Known rows, with every step that occurs:
melut -> vaku -> sotu: [ 14.3 -26.4   5.4 -13.4   5.1  14.8 -14.8 -10.9  -6.7  -9.0   6.3 -15.4
   3.5   7.4 -15.8  -9.9 -22.5   7.9 -16.6  -0.2   9.6  14.4 -13.4]
melut -> vaku: [  9.0   0.6   5.4 -13.0   3.3   8.9 -17.4  -7.6  -2.5  -9.3   2.2   7.4
  -6.0   6.7  -8.8   0.1 -11.8  10.5  -5.6  -6.4   8.0  15.0 -18.2]
lopoz -> guni -> melut -> vaku: [ 11.0   2.4  15.6 -34.3  -1.1  -0.1  -6.6 -25.6  10.9   1.4  -5.6  17.4
  -9.7   3.0  36.5 -10.9 -19.8  15.9  -6.0 -28.1   1.2  19.0 -27.5]
guni -> lopoz: [ -1.4   4.0  -4.5 -28.1  -0.4   8.1  12.1  -2.9  12.0 -12.8   3.5   8.2
   0.6   4.8   9.1  10.7  -7.1   9.9  -2.6   6.0   7.4  -6.8  -0.2]
vaku -> modesol: [  5.3  -0.8   2.6  11.4 -20.4  14.1   4.5  -2.1  -1.2   2.3   6.9  -4.1
  -7.4   0.5  15.5   7.4  31.4   7.4  -6.6  -3.4  -6.9   0.7   5.5]
luri -> modesol -> vaku -> melut -> guni -> lopoz: [  3.6   7.8 -23.8 -17.1 -18.7  13.2  13.5 -27.2  -2.4   3.5  20.6  40.1
 -10.0  18.2   8.6  16.7  -4.3  12.1 -17.4 -21.8  12.5   6.8 -20.0]
melut -> guni -> lopoz: [ 14.3  -4.2 -10.3 -43.0 -14.7  15.1  11.0 -10.4  13.9  -3.6   2.6   2.3
 -13.5  14.2  20.4   5.9 -15.3  13.9  -2.0  -9.0   4.2  -0.7 -23.1]
modesol -> vaku -> melut -> guni -> lopoz: [  7.2  -3.2  -8.4 -28.6 -30.4  18.5   8.4 -31.8   4.5 -15.6  19.1  26.7
   0.3  21.2  11.2   5.3 -12.6  17.1 -14.9 -27.8  14.4   0.0 -32.3]
lopoz -> guni -> melut -> vaku -> sotu: [ 14.1 -25.9  14.9 -35.4   0.7   5.4  -4.9 -27.7   5.6   0.7  -1.5  -5.1
  -1.3   3.8  28.8 -21.4 -31.4  13.1 -15.3 -21.0   1.3  19.1 -22.7]
geze -> lopoz -> guni -> melut -> vaku -> modesol: [ 13.0  11.3  21.8 -34.8 -21.1   9.1   6.9 -27.1   6.0 -16.3  -1.8  -1.4
  -1.6 -15.4  39.5   4.9  10.2  24.7 -11.9 -46.1  -2.0  10.6 -26.9]
vaku -> modesol -> luri: [  0.2   3.6  -3.8   3.9  -5.9   8.7   2.8   7.0 -10.4 -10.8   7.2  -4.2
  -8.4  -4.1  28.8   9.4  50.8  18.0   2.3  20.8 -15.2  -6.3   5.2]
luri -> modesol -> vaku -> lopoz -> geze: [ 16.3  17.4 -46.6 -13.8   7.9  17.0 -13.4 -13.2  -3.9 -10.7  10.8  23.2
  -7.5   6.9 -36.3  19.3  15.7  -6.9 -27.1   0.1  23.4   7.9  21.9]
lopoz -> geze: [  1.1  -0.3 -24.9 -25.4   8.4  15.4  -7.4  -7.4   3.2 -12.8  -7.9  -5.1
 -10.9  -1.4 -13.7   0.0   8.6   3.3 -13.5   2.8  10.7   5.7  14.0]
sotu -> vaku -> modesol: [ 20.7  15.8  -1.6   6.0 -20.0  18.1  -0.3  -1.9   6.5 -22.5  -6.2  -9.4
  14.3   6.4  13.9   2.7  21.9   2.6  -6.9  -1.8  -0.3  -4.7 -12.7]
vaku -> sotu: [  3.3 -27.4   0.1  -1.3   2.6   8.6   2.1  -2.5  -5.1  -0.1   3.2 -22.3
   9.5   1.6  -6.8 -10.9 -10.2  -2.5 -10.1   6.6   0.2  -1.6   4.9]
modesol -> luri: [ -5.3   3.9  -7.1  -6.4  13.7  -6.6  -1.9   9.6  -7.9 -14.0  -0.2  -0.7
  -0.6  -4.4  14.2   1.2  18.7  11.0   9.2  24.3  -7.4  -6.8   1.1]
vaku -> lopoz: [ 16.6   3.2  -3.1  -9.3 -12.0  -3.6  12.9 -18.8   0.7 -13.4  -1.5  -2.7
   7.6  -2.2 -10.7  11.2  -1.2   0.2  -3.2  -9.4   1.7 -16.5   6.7]
melut -> guni -> lopoz -> geze: [ 15.6  -2.9 -34.6 -69.3  -7.2  29.9   4.2 -17.3  19.0 -16.0  -3.1  -2.5
 -24.6  10.8   6.9   6.2  -6.5  17.2 -16.0  -6.6  14.6   5.7  -8.1]
lupad -> modesol -> vaku -> melut -> guni -> lopoz: [ -2.4  10.6  12.9 -13.4 -38.4  25.6  16.5 -19.1  -2.6   0.5  23.5  27.3
 -14.2  16.7  35.9  12.9   5.9  10.5  -9.9 -20.2  27.8  10.9 -31.5]
sotu -> vaku -> melut -> guni -> lopoz -> geze -> modesol -> lupad: [ 18.2  16.4 -54.1 -78.9  -5.5  27.1  32.6 -36.7   6.5 -32.2 -16.2   0.0
 -12.3  15.0   1.7  11.0 -12.5   1.3 -16.5  -6.8   7.6  -8.9 -34.0]
guni -> lopoz -> vaku -> sotu: [ 11.8 -19.8 -17.6 -37.2   5.2  23.4  -4.0 -25.6  14.3 -11.4  11.6  -7.9
  10.1  10.3  -0.5 -10.5 -10.2  19.1 -14.5   3.0   9.5  -5.6  -3.9]
guni -> melut: [ -9.9   1.3  11.3  -3.8  -5.4  -6.0  10.6 -12.3  -1.0  -2.0  -5.1  22.3
   4.7   0.2  21.3   5.2  -9.4  12.4  -1.7  -8.7  -2.5  -8.5  -8.8]
geze -> modesol: [  3.1  10.0 -10.5  -6.0  -0.2   9.9  11.4   0.6   1.2   8.0  -8.1  -5.2
  -8.7 -15.6   5.8   6.4  14.4 -11.5  -7.4   3.3  -3.2  15.0  -9.0]

Rows:
[  1.7   5.2 -12.7 -28.6 -11.8  10.5  11.7 -53.2   9.6 -20.7   5.2  22.2
   7.1   2.6   5.5   1.9   2.0  31.5 -10.2 -22.4   3.9 -14.5  -6.8]
guni -> lopoz -> vaku -> melut
[ -3.2  -2.4  -6.8   5.4  -3.9   4.0   9.9   9.5 -14.5  12.2  17.0   3.7
 -14.7  20.0   4.2   8.7  19.4  -2.0   3.4  10.8 -14.8 -12.9   5.6]
vaku -> modesol -> lupad
[ 20.9  16.6  -5.0 -27.0 -16.7   7.6  12.0 -27.2  14.7   2.4   1.4  19.1
   0.8 -10.0  29.4   0.7   2.7 -11.2 -18.7 -24.4   7.2  15.7 -22.2]
geze -> modesol -> vaku -> lopoz -> guni -> melut
[  6.6  13.8  -8.9 -19.8   5.4   4.9  -9.7 -18.7   6.3 -18.0  -0.2  -8.0
  15.3 -13.5 -14.5  -2.8   6.5  11.8  -1.7 -22.5   6.6  -7.3 -13.1]
geze -> lopoz -> vaku
[ 18.6  -7.7 -14.5 -16.4 -25.3   9.3  -2.2 -57.3   1.8   0.2   1.1   7.8
  -7.7   7.0   9.5 -13.2   1.6  23.8  -6.7 -43.2  -4.4  -1.6 -27.6]
lopoz -> vaku -> melut -> guni
[  8.2 -11.2  -0.9  -8.2 -28.9   1.1  16.8 -37.3  -7.3  -0.6  -2.8   1.2
  -7.0   2.6  12.8  -1.9  -5.5  13.3  -3.9 -33.1  -6.2  -3.0 -19.7]
vaku -> melut -> guni
[ 24.4   2.3 -26.1 -46.9 -17.9  32.1  -5.7 -24.5  13.9 -12.8  14.0   3.7
 -21.3  12.3  47.7   2.9  42.6  42.5  -3.8   3.4  -8.4  -4.2 -25.7]
melut -> guni -> lopoz -> vaku -> modesol -> luri
[ 27.6  18.1 -44.8 -73.4 -22.2  38.2  28.4 -48.2  19.2 -41.6 -26.2  -6.8
  -5.0  -4.4  12.4  11.2  -0.9  10.4 -28.1 -21.5  15.0   4.3 -33.4]
sotu -> vaku -> melut -> guni -> lopoz -> geze -> modesol
[ 31.8  12.1 -33.9 -51.1   0.7  31.1  -0.8 -33.1   4.9 -25.7 -14.4  -4.8
 -19.2 -14.5 -28.0  17.7   9.0   2.8 -30.0  -9.9  17.2  19.1  -7.4]
melut -> vaku -> lopoz -> geze -> modesol
[  4.6  -0.1  18.5  -5.4 -21.7  17.2  -1.0 -21.8  -4.5  -8.7   3.4  26.1
  -9.0   8.2  29.3  14.2   9.9  28.9 -14.5 -18.3  -3.3   7.3 -23.2]
guni -> melut -> vaku -> modesol
[ 11.3 -14.9  18.9 -47.7   2.0   1.4   4.3 -27.4   2.6 -18.1  -5.1 -20.5
  15.7 -14.3  17.5 -13.4 -32.2  14.1 -14.4 -35.1   5.7  10.0 -28.0]
geze -> lopoz -> guni -> melut -> vaku -> sotu
[ 10.1   3.5  -0.7  -7.7  -2.5  17.5 -12.6  -0.1 -11.0 -20.6   9.8   4.7
 -15.3   2.3  18.8   9.0  38.3  28.6  -4.7  15.1  -5.9   8.5 -13.3]
melut -> vaku -> modesol -> luri
[ 15.6  17.6 -29.0 -62.6   8.8  18.5   9.2 -36.8  -3.8 -41.0 -19.7  17.0
 -14.9 -18.7   8.0  24.4  17.5  24.8 -22.1   6.5   6.6   5.3 -16.1]
guni -> melut -> vaku -> lopoz -> geze -> modesol -> luri
[ 14.3   2.0 -10.5   3.8 -17.2  24.3 -15.2 -22.6   6.1   3.5   9.7   2.3
  -7.0   2.9  12.8  -3.9  39.0  18.1  -9.0 -12.1  -6.0   2.9  -2.3]
lopoz -> vaku -> modesol
[  0.7 -12.3 -18.8  18.4  14.1  11.8 -16.8  10.2 -12.5  16.0  23.0   8.5
   6.4  13.2 -18.0  -2.1  -2.1 -13.2 -19.9  13.4  12.3  17.4   5.1]
luri -> modesol -> vaku -> sotu
[ 19.1   8.8 -47.9 -64.8  -6.3  50.4  -6.9  -8.7  20.9 -11.4   6.7   9.5
 -27.8   8.5   2.1   8.1   7.4  -0.5 -31.8  -2.7  26.6  31.2 -28.9]
melut -> guni -> lopoz -> geze -> modesol -> vaku
[  0.1  14.3 -42.3 -37.7  23.3  19.2   1.7   1.1  -1.6 -17.7 -15.4 -10.3
 -22.1 -23.5   5.0   8.0  42.8   3.2 -11.0  30.6  -0.2  14.0   5.5]
lopoz -> geze -> modesol -> luri
[ 18.7   5.8 -11.0 -51.2  -6.3  15.9  -0.6 -45.8   0.7 -35.4 -11.4  22.3
  -5.4   3.1 -11.9  17.2 -15.4  25.2 -25.1 -21.4  17.3  -3.3  -8.3]
guni -> melut -> vaku -> lopoz -> geze
